Each row was made from one walk, in order. Every step used is in the known rows, and no mark comes twice. Write each row's walk.
Known rows:
merid/lutib: [0.71, -1.27, 1.66, 1.72, -1.06, 1.79, 1.16, -0.77, 0.46, 0.40, 0.15, -0.34, 0.24, 0.07, -0.56, 0.50, 0.47, 0.19, -0.93]
gifo/nakebes/fuziri/lutib/merid/direb: [-1.90, 0.41, -1.96, -0.91, -0.80, -1.13, -1.47, 1.83, 0.84, 0.73, -0.09, -0.04, 0.44, 0.89, 1.67, 0.13, 0.00, -0.68, 0.18]
direb/nakebes: [0.59, -1.95, -0.67, -0.35, 1.44, 0.67, 0.13, -1.60, -0.92, -1.03, -0.40, -0.26, -0.15, -1.89, -0.88, -0.17, 0.50, 2.45, -0.28]
gifo/nakebes/fuziri/lutib/merid: [-1.74, 1.38, -0.77, -0.78, -2.33, -1.43, -1.52, 1.18, 1.31, 1.72, 0.50, -0.49, 1.01, 0.56, 2.61, 0.38, -0.29, -0.32, -0.01]
nakebes/fuziri/lutib/merid/gifo: [-0.93, 2.90, 1.56, 0.57, -0.91, -2.63, -0.23, 0.85, -0.07, 0.90, 0.30, -0.65, 0.28, -0.70, 2.60, -0.84, -1.05, -0.98, -0.98]
viso/gifo/merid/direb/nakebes: [1.95, -1.65, -1.33, -1.68, 2.13, 2.63, -0.15, -0.97, -1.90, -2.33, -0.05, 0.93, -0.17, 3.80, -5.57, 0.24, -0.56, -0.18, 1.88]
nakebes/direb: [1.14, -0.81, 0.02, 0.25, 0.06, 1.79, 1.25, -1.75, 0.46, 0.86, -0.77, 0.09, 0.84, -1.97, -0.53, -0.28, 2.35, 1.60, 0.61]
direb/nakebes/gifo/merid/lutib: [0.67, -2.39, -0.18, 0.44, 1.18, 1.35, 1.36, -1.77, -0.12, -0.07, -0.43, 0.23, -0.60, 0.16, -0.91, 1.47, 0.24, 0.89, -0.19]
lutib/fuziri: [-0.44, -1.07, -1.08, -0.02, 0.00, 2.00, 1.18, 0.56, -0.17, 0.28, 0.21, 1.39, -1.22, -3.11, -0.42, 0.18, 0.43, 1.69, -0.10]
merid/gifo/nakebes/fuziri/lutib: [-1.09, 0.90, 0.53, 0.66, -0.90, -4.56, 0.21, -0.42, 1.76, 1.47, 0.33, -1.39, 0.86, 1.86, 1.78, -0.08, -1.48, 0.14, -0.04]
direb/nakebes/fuziri/lutib/merid/gifo: [-0.87, 1.28, -0.57, 0.27, 0.71, -3.38, -0.53, -0.27, -1.52, -0.20, -0.05, -1.13, 0.15, -1.57, 1.98, -0.90, -1.35, 0.52, -1.40]
direb/nakebes/gifo/viso: [2.52, 0.01, 0.45, -0.36, 1.72, 0.92, 0.90, -2.05, -0.13, -1.83, -0.64, 0.13, -1.58, -5.29, -0.46, 0.71, 0.23, 2.00, 0.64]
fuziri/lutib/merid/direb: [-1.21, 1.07, 0.62, 0.35, 0.13, 2.02, -0.55, 2.58, -0.57, -0.38, -0.29, 0.35, -0.48, -0.20, 0.15, -0.90, 1.49, -2.11, -0.62]
fuziri/lutib/merid: [-1.00, 2.12, 2.13, 0.54, -1.62, 1.67, -0.67, 1.87, 0.01, 0.68, 0.45, -0.17, 0.17, -0.51, 1.19, -0.61, 1.06, -1.58, -0.83]
direb/nakebes/gifo/merid/lutib/fuziri: [-0.26, -2.64, -2.21, 0.43, 1.20, 1.67, 1.79, -0.85, -0.63, 0.15, -0.23, 1.04, -1.49, -1.54, -0.81, 1.62, -0.09, 1.38, -0.41]
merid/lutib/fuziri: [-0.43, -1.58, -0.88, 1.65, -1.05, 2.23, 1.69, 0.34, -0.23, 0.73, 0.40, 0.69, -0.92, -1.80, -0.58, 0.71, 0.10, 0.76, -1.27]
gifo/merid/direb/nakebes/fuziri/lutib: [-1.34, 0.05, -5.15, -1.84, 2.55, 0.58, 0.47, 0.46, -2.26, -0.43, -0.94, -0.05, -0.82, 1.09, -3.01, 0.74, -0.82, 0.52, 1.01]
merid/direb/nakebes/fuziri/lutib: [-1.16, -0.02, -5.27, -1.12, 2.63, -0.53, 0.14, 0.15, -2.06, -1.04, -1.22, -0.14, -0.83, -3.10, -0.74, -0.31, -0.66, 2.46, 0.08]

Write each row's walk:
[-0.87, 0.79, 2.48, 1.72, -1.56, -1.79, -0.41, 0.65, 1.42, 1.69, 0.32, -1.20, 1.43, 2.30, 1.87, -0.99, 1.65, -2.54, -0.71]  fuziri/lutib/merid/gifo/nakebes/direb
[0.27, -1.97, -1.07, -0.96, 2.37, 0.23, -1.20, 0.41, -1.75, -2.12, -0.83, 0.86, -0.58, -1.80, 0.44, -0.79, 0.66, 0.21, -0.70]  lutib/merid/direb/nakebes/fuziri
[-1.16, 0.86, 3.71, 1.58, -1.67, -1.85, -0.86, 1.43, 1.49, 0.98, 0.77, -1.09, 0.81, 3.15, 1.97, -0.80, 0.57, -2.91, -1.05]  fuziri/lutib/merid/gifo/nakebes
[-1.24, 3.13, -2.24, -0.72, -1.00, -0.60, 0.48, 0.28, -0.23, 1.46, -0.10, -0.47, 0.05, -2.75, 1.20, 0.14, -1.20, 1.92, 0.21]  nakebes/fuziri/lutib
[0.19, 1.25, -1.20, -1.36, -1.48, -0.21, -2.12, 1.22, 0.31, -0.31, 0.64, 0.53, 0.92, 2.35, -0.22, -0.23, -1.14, -1.07, 1.10]  viso/gifo/nakebes/fuziri/lutib/merid/direb
[1.15, -1.00, 6.36, 1.64, 0.07, -0.90, -0.24, 0.04, 0.80, -0.79, 0.42, 0.07, 0.23, 1.70, 1.37, -1.32, 1.03, -2.48, -1.26]  lutib/merid/gifo
[0.56, -2.17, 3.70, 1.32, -0.07, -2.84, 0.35, -1.18, 2.37, 0.22, 0.41, -0.82, 0.84, 3.42, 0.51, -0.26, 0.15, -0.50, -0.04]  merid/gifo/nakebes
[0.73, -1.75, 0.72, -0.61, 2.12, 2.52, 1.59, -0.02, 1.14, -0.52, -0.99, 1.78, -1.39, 0.78, -1.29, 1.02, 1.22, -0.36, 1.52]  nakebes/gifo/merid/direb
[-1.01, 0.14, -0.41, 0.31, 1.34, 1.13, -0.44, 1.67, -0.51, -0.89, -0.77, 0.57, -1.05, -2.59, 1.54, -0.68, 1.39, -0.67, -0.80]  fuziri/lutib/merid/direb/nakebes/gifo
[-1.34, 2.12, -1.55, -0.69, 0.05, 0.04, -0.57, 1.94, -0.83, 0.18, -0.41, 0.38, -0.36, -1.84, 1.44, -0.52, -0.17, -0.42, -0.33]  nakebes/fuziri/lutib/merid/direb
[2.97, 1.58, 2.77, -0.03, 0.19, 1.91, 1.48, -1.15, 1.49, -0.92, -0.37, 0.68, -1.64, -4.57, -0.04, 0.90, 0.58, 0.66, 1.19]  nakebes/gifo/viso
[0.42, 1.34, -4.42, -2.23, 1.42, 1.06, -0.23, -0.12, -2.53, -1.09, -0.10, 0.33, -0.13, 2.45, -4.35, 0.40, -2.18, 0.36, 1.89]  viso/gifo/merid/direb/nakebes/fuziri/lutib
[-1.28, 0.09, -1.01, 0.08, 1.21, 1.29, -0.92, 1.91, -1.62, -1.08, -0.50, -0.09, -0.57, -1.00, -0.15, -0.99, 1.19, -1.06, -0.97]  fuziri/lutib/merid/direb/nakebes
[1.90, -0.82, 1.44, -0.77, -1.75, 0.96, -1.04, -1.13, 1.53, -0.29, 0.99, 0.32, 1.29, 3.16, -1.74, 0.26, -0.41, 0.41, 1.55]  viso/gifo/nakebes
[0.25, 2.21, 0.04, -1.18, -2.98, -0.55, -2.16, 0.55, 0.72, 0.69, 1.20, 0.12, 1.50, 2.11, 0.68, 0.04, -1.51, -0.66, 0.88]  viso/gifo/nakebes/fuziri/lutib/merid
[1.24, -0.42, -0.35, 0.11, -1.46, 3.48, 1.01, -0.16, -0.99, 0.10, 1.21, 1.12, -0.12, 3.46, -4.30, 1.23, -1.36, -1.04, 0.80]  viso/gifo/merid/lutib/fuziri
[-0.66, -1.52, -1.05, 0.65, -0.65, 3.13, 1.85, 0.50, -0.66, 1.12, 0.50, 0.77, -0.81, 2.13, -2.85, 1.66, -0.10, -0.95, -0.20]  gifo/merid/lutib/fuziri
[0.90, -2.13, 4.57, 1.54, -0.69, -1.82, -0.65, -0.65, 1.98, 0.47, 0.19, -0.41, 1.52, 3.21, 1.73, -0.96, 2.16, -2.41, -0.61]  lutib/merid/gifo/nakebes/direb
[0.37, -1.17, 4.16, 0.67, -0.72, -3.36, -1.13, -0.11, 1.76, 0.15, 0.57, -0.27, 0.92, 2.75, 2.80, -0.55, -0.04, -1.86, -0.78]  lutib/merid/gifo/nakebes/fuziri
[0.88, -2.29, 2.35, 1.48, -0.07, -2.65, 0.78, -2.08, 2.37, 0.98, -0.18, -0.99, 1.54, 2.76, 0.42, -0.46, 1.37, -0.08, 0.33]  merid/gifo/nakebes/direb
[-1.21, 1.48, -4.24, -1.02, 0.53, -1.37, 0.03, -0.77, -1.71, 0.33, -0.41, -0.93, -0.06, -3.54, 0.61, 0.06, -1.33, 3.17, -0.28]  direb/nakebes/fuziri/lutib
[0.97, -1.95, 0.11, -0.06, 1.73, 0.41, 0.74, -1.89, 0.39, -0.84, -0.69, 0.57, -0.74, -3.72, 1.23, 0.23, 0.73, 2.91, -0.07]  direb/nakebes/gifo
[0.51, 3.04, -0.28, -0.06, 0.75, -2.89, -0.42, -0.40, -1.96, -1.09, 0.03, -1.55, -0.61, -2.74, 0.49, -0.49, -1.71, -0.34, -0.75]  direb/nakebes/fuziri/lutib/merid/gifo/viso
[0.23, 2.21, -1.72, -1.35, -2.52, -0.86, -1.15, -0.38, 0.88, 0.95, 0.92, -0.25, 1.39, 1.56, -0.35, 0.41, -2.10, 1.11, 1.55]  viso/gifo/nakebes/fuziri/lutib
